Each row was made from one walk, in order. Every step used is in the known rows, and no mark comes twice. Write each row's walk.
Known rows
tido-menin: [ -8  29  13   2   0 -17  -7  -8 -14 -13 -10   0  -9 -27   2   6  20  32
   3 -34   5  -6  -3  -3  13  20 -36   7 -11 -11  -8  -8   1  12  -4  -4]
dosu-fegu-limop-tido: [  9  21   6 -18   4  -9  -8 -11  -6 -32  26  14  -9 -33  15  10   1  31
 -21 -36  -7   4  10  -4  23 -11 -45  17 -34 -14 -25  13 -13  15  -2   1]
pinasi-mimam-sunag: [ -7  27  16  -4  21  -6  -2  -7   6 -42 -21   8   5 -35  24   6  26  41
 -24 -26  -7 -15  15  -1  35  -6 -29   9 -10   2  11   8  -9  -2  -6  -8]
tisep-limop-robis: [-18  17  11   4   5 -18 -12 -21  -8 -22   4  15   3 -28  29  10  -3  18
  -1 -29  13  -1  -6  -8   7   0 -26   9 -18 -18 -23  -3   5  16 -15   9]
tisep-limop: [-16  27   4   4   6 -17 -12 -14 -18 -12  -1  21  11 -43  14   9   2  29
  13 -20   9   5   4   1  17  -6 -26   4 -15 -14 -18  -7   1  13  -6  -4]
fegu-limop-robis: [ -2  27   9  -4   8 -17  -8 -16  -4 -16   8  15   2  -5  34   7   5  23
 -20 -41   5 -12   4  -7   7   5 -29  16 -16 -23 -27   0  -8  24 -22   9]
menin-tido: [  0  -1   1  -4  15 -20  -9 -14   0 -19   1  13  -7 -27  -6  14  24  41
  12 -27 -11 -12   6   2  -2  -4 -32  12   1  -9  -4  -2   0  -5  -4   7]
kugu-limop-tido: [ -4  11  -7 -17  12 -17  -7 -16  -4 -17  16  -2  -7 -40  16   1  18  37
   0 -38  -3   3  -2 -10   5   1 -32   9 -44 -12  -9  20  -2  21   3  -1]
dosu-fegu-limop-tisep: [  8  21  -9 -10   3  -2  -4 -20  -4 -30  10   4   5 -27  15  14 -17  39
 -14 -37 -13   1  12  -1  21 -17 -42   2 -17 -14 -22   8 -24   2 -10   3]
tisep-limop-fegu: [ -9  36   4  -1   5 -10 -23 -23   1 -28   8   8   5 -30  25  19 -12  28
  14 -22   9  -5   7 -11   7  -7 -43  -4 -19 -18 -15  10  -5  10  -9   4]
tido-limop-tisep: [-13   9  -6   4  -3 -15  -9 -24  -8 -20  -5  -2   0 -44   5   6   3  37
  -5 -23  -7  -4  -9  -7   3  -5 -36  -4 -20 -18 -16   4  -2   5 -10   8]
fegu-limop: [  2  39   0  -6   7 -15  -7  -8 -12  -4   5  20  12 -18  20   8  10  35
  -7 -33   2  -7  13   1  17  -1 -29  10 -13 -20 -25   1 -12  20 -14  -3]
limop-tisep: [ -4  -4  -4  -2   6 -10  -6 -22   2 -25  -5  -4   5 -32   9  14  -1  40
   6 -31 -17  -4  12  -3  18  -9 -29  -9  -5 -14  -6  -1  -7  -2 -12   4]
dosu-fegu-limop-tisep-pinasi-mimam-sunag: [ -2  37   5  -3   9   6  -7 -14 -10 -58 -12  13   0 -43  31  16  -2  63
 -34 -32  -7   0   5  -8  38 -19 -40  14 -29  -8  -1  13 -29 -10 -11   5]
fegu-limop-tisep-pinasi-mimam: [-10  26   1  10  11  -5 -16 -22 -17 -26 -13   8   9 -34  42  28  -5  62
 -14 -34  -5  -4   4 -14  21 -12 -43   9 -15 -20 -10   2 -18  -3 -13  20]
mimam-pinasi-fegu-limop-tisep: [-17  26  -3  14  10  -6 -18 -17  -4 -35  -2   8   0 -37  15  35  -9  59
 -15 -32  -1 -14   9  -8  17 -16 -47  -2 -20 -28 -19   8 -36  13 -13  10]
robis-sunag: [  5  32  10  -7  -7 -11 -11 -11  -6 -31  -3  13   9 -23   5  -7  17  26
  15 -40 -17 -12  -1  10  16  -3 -33  -2 -19 -13 -11 -20 -12   7 -18 -17]
menin-tido-limop-tisep-pinasi: [-18   5  -8  13  -6 -17 -20 -28 -23 -27  -4   8 -15 -50  -2  14   5  62
   7 -24  -2   3 -22 -15 -13  -8 -38   7 -27 -25 -11  -3  -5  -5 -11  26]
mimam-pinasi-fegu-limop: [-23  52   3  11  11 -10 -18  -6 -10 -28   2  23   0 -33  17  26   6  49
 -14 -28  12 -17   7  -8  15  -9 -43  11 -29 -29 -23   2 -34  15  -7   1]
robis-limop-fegu-pinasi-mimam: [-23  59   0  -6  14 -12 -26 -19  19 -38   1  -1  13 -14  48  28   5  28
 -12 -49 -11 -21  13 -15   7   1 -60  10 -11 -10 -15   4 -18   3  -7   5]
dosu-fegu-pinasi: [ -7  42  -8 -15   4  -7  -8  -2   0 -34   8  17   5 -29  -2  11   1  28
  -7 -46 -12  13   1   2  17  -1 -46  13 -19 -12 -12 -17 -20  -9   5  -2]
kugu-pinasi: [-21  29 -11 -11  10 -18   4 -10  -5 -16  -3   4  -4 -28  13   6  12  32
  17 -43  -7   0  15  -6  10   5 -39   0 -28 -12  -6   0 -10  13   4  -8]
limop-fegu: [ -1  33   3  -8   6  -8 -16 -20  16 -32   6  -2   0 -17  23  16   0  28
  10 -28  -5 -15  14 -12   8  -2 -42  -4 -14 -17  -5   9  -9   1 -11   1]
kugu-limop: [ -8  33 -15 -14  11 -15  -3 -12  -8  -4   3   0   8 -31  14  -4  18  35
  11 -36   3   0  -3  -3  -2   4 -22  10 -37 -12  -9  12  -5  12   1 -10]
menin-tido-limop-kugu-pinasi-fegu: [-31  28  -7  -7  23 -22  -8 -38  -2 -30   4  -1 -27 -40  -8  20   2  45
  -2 -32  -2 -23  -4 -18 -38  -1 -62   9 -52 -24  -6  13 -12  14  17  14]
fegu-limop-kugu-pinasi-mimam: [ -7  37 -10 -11  23 -10  -1 -22   0 -17  -7  -2  -3 -20  43  26  -2  40
 -25 -45  -5 -17  21 -16  -1  -1 -58  11 -17 -15 -10  12 -10  21   7   3]
tisep-pinasi-fegu: [-33  39  10   3  16 -11 -18 -26 -14 -31  -6  18   0 -44  10  17   3  47
  17 -22   1  -7  -2 -13   9  -6 -31   7 -53 -28   0  -9 -21  -8  -3  11]
kugu-limop-robis: [-12  23  -7 -11  10 -17  -5 -20   2 -16   8  -4   0 -17  30  -4  11  23
  -4 -43   7  -5 -11 -11  -7  10 -23  14 -37 -17 -14  13  -3  17 -10   3]
limop-tisep-pinasi: [-15  12  -5   6  -2  -8 -14 -23 -15 -28  -9   7  -1 -41  16  17  -7  55
  14 -31 -10   6  -1 -10  16  -7 -27  -4 -23 -25  -5  -7 -12  -6 -16  13]

Write each row's walk
[-18  25   9   5  12 -11 -21  -9  -8 -37  14  19 -15 -40  17  29   8  50
 -22 -30   5 -11   7 -14  21 -11 -50  13 -37 -28 -24  13 -28  25  -5   8]
mimam-pinasi-fegu-limop-tido
[-27  31  -5 -13  26 -13  -5 -34   4 -28   0  -2 -12 -33  11  22 -10  37
   4 -38  -7 -18  15 -15 -12   0 -51  -2 -52 -24   0   7 -20  15  12   1]
limop-kugu-pinasi-fegu
[ -5  37 -16 -15  12 -14  -1 -21  -7  -8   3   6 -12 -16  25  15 -10  37
 -10 -48  -1 -10  19 -11  -9   4 -50   5 -25 -26 -18   6 -12  37   1  -5]
fegu-limop-kugu-pinasi
[-33  34   5  11  11  -8 -18  -7   2 -39  -7  12  -7 -46   8  26  10  44
   0 -23   7 -18   4  -9  14  -9 -39   3 -32 -22  -6  -4 -25  -3   1  -1]
mimam-pinasi-fegu
[-40  31   4  10   6 -13 -22 -37 -19 -38  -5   7  -4 -56   4  17  -8  55
   6 -18   1  -5 -17 -20  -2  -8 -41   0 -61 -32  -8   0 -21  -6  -5  20]
tido-limop-tisep-pinasi-fegu
[-12  13  20   8  -1 -20 -15 -13 -24 -21   3   7 -16 -48   5  15  10  37
  -3 -32  12   7 -10 -11  17  12 -45  10 -23 -13 -18   3   6  31  -1   4]
tisep-limop-tido-menin
[-16  44   4  -3  20  -7 -22 -13  17 -37  -4   2  12 -20  33  33   4  37
 -18 -43 -11 -15   8 -17  12   0 -64   8   1 -10   0   2 -17  -5   0  14]
limop-fegu-pinasi-mimam
[-12  41   1  -3  -3 -14 -17 -22   6 -27   8  -3  -4 -28  17   6   4  25
   0 -20   6 -15  -7 -18 -10   2 -47   1 -30 -20 -14  11   0   6  -8   5]
tido-limop-fegu
[ -5   7  19   0   0 -18 -11 -13 -12 -23   3  -3 -20 -36   1  11  21  34
  -8 -37   0  -3  -6 -10  18  17 -44   9 -20 -12 -11   2   3  20  -2   3]
limop-tido-menin
[-20  35 -19 -19   5 -20  -3 -29   5 -16   2  -6 -14 -18  35   8  -6  22
   9 -52  -6 -16  22  -7 -16   5 -41  -1 -37 -20 -23   5  -3  30  -3 -15]
robis-limop-kugu-pinasi
[  8  44  -3 -16   3  -6  -2  -7  -9 -21  15  17   5 -23  16   6   0  28
 -11 -34  -2   2  11   5  18 -10 -37  15 -25 -14 -26   2 -18   3  -4  -7]
dosu-fegu-limop
[-14  50  10  -4  21 -15 -13 -20  -9 -18   6  21  10 -25  15  15   5  39
  -4 -28   1 -15  12  -2  13  -5 -36  10 -36 -25 -19   5 -27  17  -7   2]
pinasi-fegu-limop
[ -9  -6  -6   5   2 -20  -9 -26  -8 -25  -1  -2 -11 -41 -10  12   9  48
  -4 -25 -11  -8 -12  -7 -11 -10 -43   3  -9 -14 -13   6  -2  -1  -7  19]
menin-tido-limop-tisep
[  2  26  18   1  -1 -20 -13 -10 -21 -15   8   7 -16 -28   9  13  17  41
 -20 -41   6  -2  -2 -10  19  17 -48  16 -20 -19 -24   7  -6  36  -8   5]
fegu-limop-tido-menin
[ -6  20   5  -5   2 -19  -8 -12 -15 -15   8 -11 -18 -38   6   4  23  41
  -5 -44   6   2 -15 -12   4  23 -44  15 -39 -12 -11  17   1  31   4  -1]
kugu-limop-tido-menin
[-14  22  17  -4  -7 -25 -15 -17  -9 -23   7  -3 -19 -30  19   7  20  27
  -2 -43   1 -12   0  -8  12  15 -40  11 -31 -11 -29   4   3  30 -10  -6]
robis-limop-tido-menin
[-21  31   8   4  13  -8 -13 -13 -11 -25 -18  12   5 -38  36  19  13  45
   0 -26  -2  -5   0 -13  18  -7 -34  14 -20 -12   0  -6  -4 -15  -3  10]
tisep-pinasi-mimam
[-37  39  -7  -9  19 -16  -7 -36  -5 -28  -2  -3 -17 -42   5  13  -6  34
  -5 -31   1 -21  -2 -19 -26   3 -56   1 -62 -26  -6  10 -13  18  14   3]
tido-limop-kugu-pinasi-fegu
[ 10  26  -3 -10  10 -11 -11 -24  -3  -6   4  11  -2 -14  26  14 -10  33
 -21 -32   1 -14  18  -6  -6  -1 -38   9 -10 -26 -22   0  -4  29 -13   0]
fegu-limop-kugu
[-15  41   6   2  18 -13 -21 -12  11 -56  -8   9  -6 -31   8  22  25  53
 -37 -34  -6 -17  -9 -15   3   0 -64  17  -9  -5   6  14 -19   1  -3  14]
menin-tido-limop-fegu-pinasi-mimam-sunag
[ -9  38  -1   3  14  -6 -22 -21  -1 -27   1  12 -10 -28  23  30 -14  47
 -28 -28   9 -26  12 -12  -7  -8 -48   7 -25 -35 -19   5 -23  22  -6   3]
mimam-pinasi-fegu-limop-kugu
[-37  45  -7 -17  20 -18 -10 -40   5 -29   3  -3 -11 -27  26  17 -10  29
  10 -43  -6 -27  22 -13 -16   0 -47  -1 -60 -26 -15   8 -19  22   5  -8]
robis-limop-kugu-pinasi-fegu
[-20  63   7  -8  16 -10 -21 -14  19 -54  -9   8   8 -19  40  18  12  38
 -26 -47  -9 -21  16  -9  23   1 -50   9 -15  -5  -4  11 -23   9 -15  -6]
robis-limop-fegu-pinasi-mimam-sunag
[-31  23   6   8  14  -7 -21 -33 -13 -39  -8   8  -2 -48  10  24 -11  58
  15 -25  -8  -6  -2 -15  12 -12 -35  -3 -50 -30   1  -3 -25 -10  -8  17]
limop-tisep-pinasi-fegu
[-19  39   0   4  17 -15 -26 -17   9 -38  -1   3  -3 -28  15  30  15  44
 -22 -38  -5 -18 -11 -20 -14  -1 -75  19  -5  -9  -5   8 -12  -5   4  25]
menin-tido-limop-fegu-pinasi-mimam
[-15  14  -6  -7  -1 -17 -11 -29   4 -25   0  -4   6 -24  28   9  -2  29
  13 -39 -15 -14  17   1  12  -7 -25  -7 -18 -15 -25   2  -8   9 -22  -7]
robis-limop-tisep
[-26  24  -8   2  -8 -15 -19 -30 -13 -27  -5   9   1 -34  32  11  -6  46
  19 -39  -7   0   4  -9  10  -7 -23  -3 -35 -26 -24  -7 -13   3 -25   3]
robis-limop-tisep-pinasi
[ -7  34   9   6  14  -2 -11 -15 -13 -45 -21  15   3 -38  35  18   6  67
 -31 -32  -5  -4   7 -10  37 -11 -34  10 -18 -14   1  10 -24   5 -19   8]
fegu-limop-tisep-pinasi-mimam-sunag
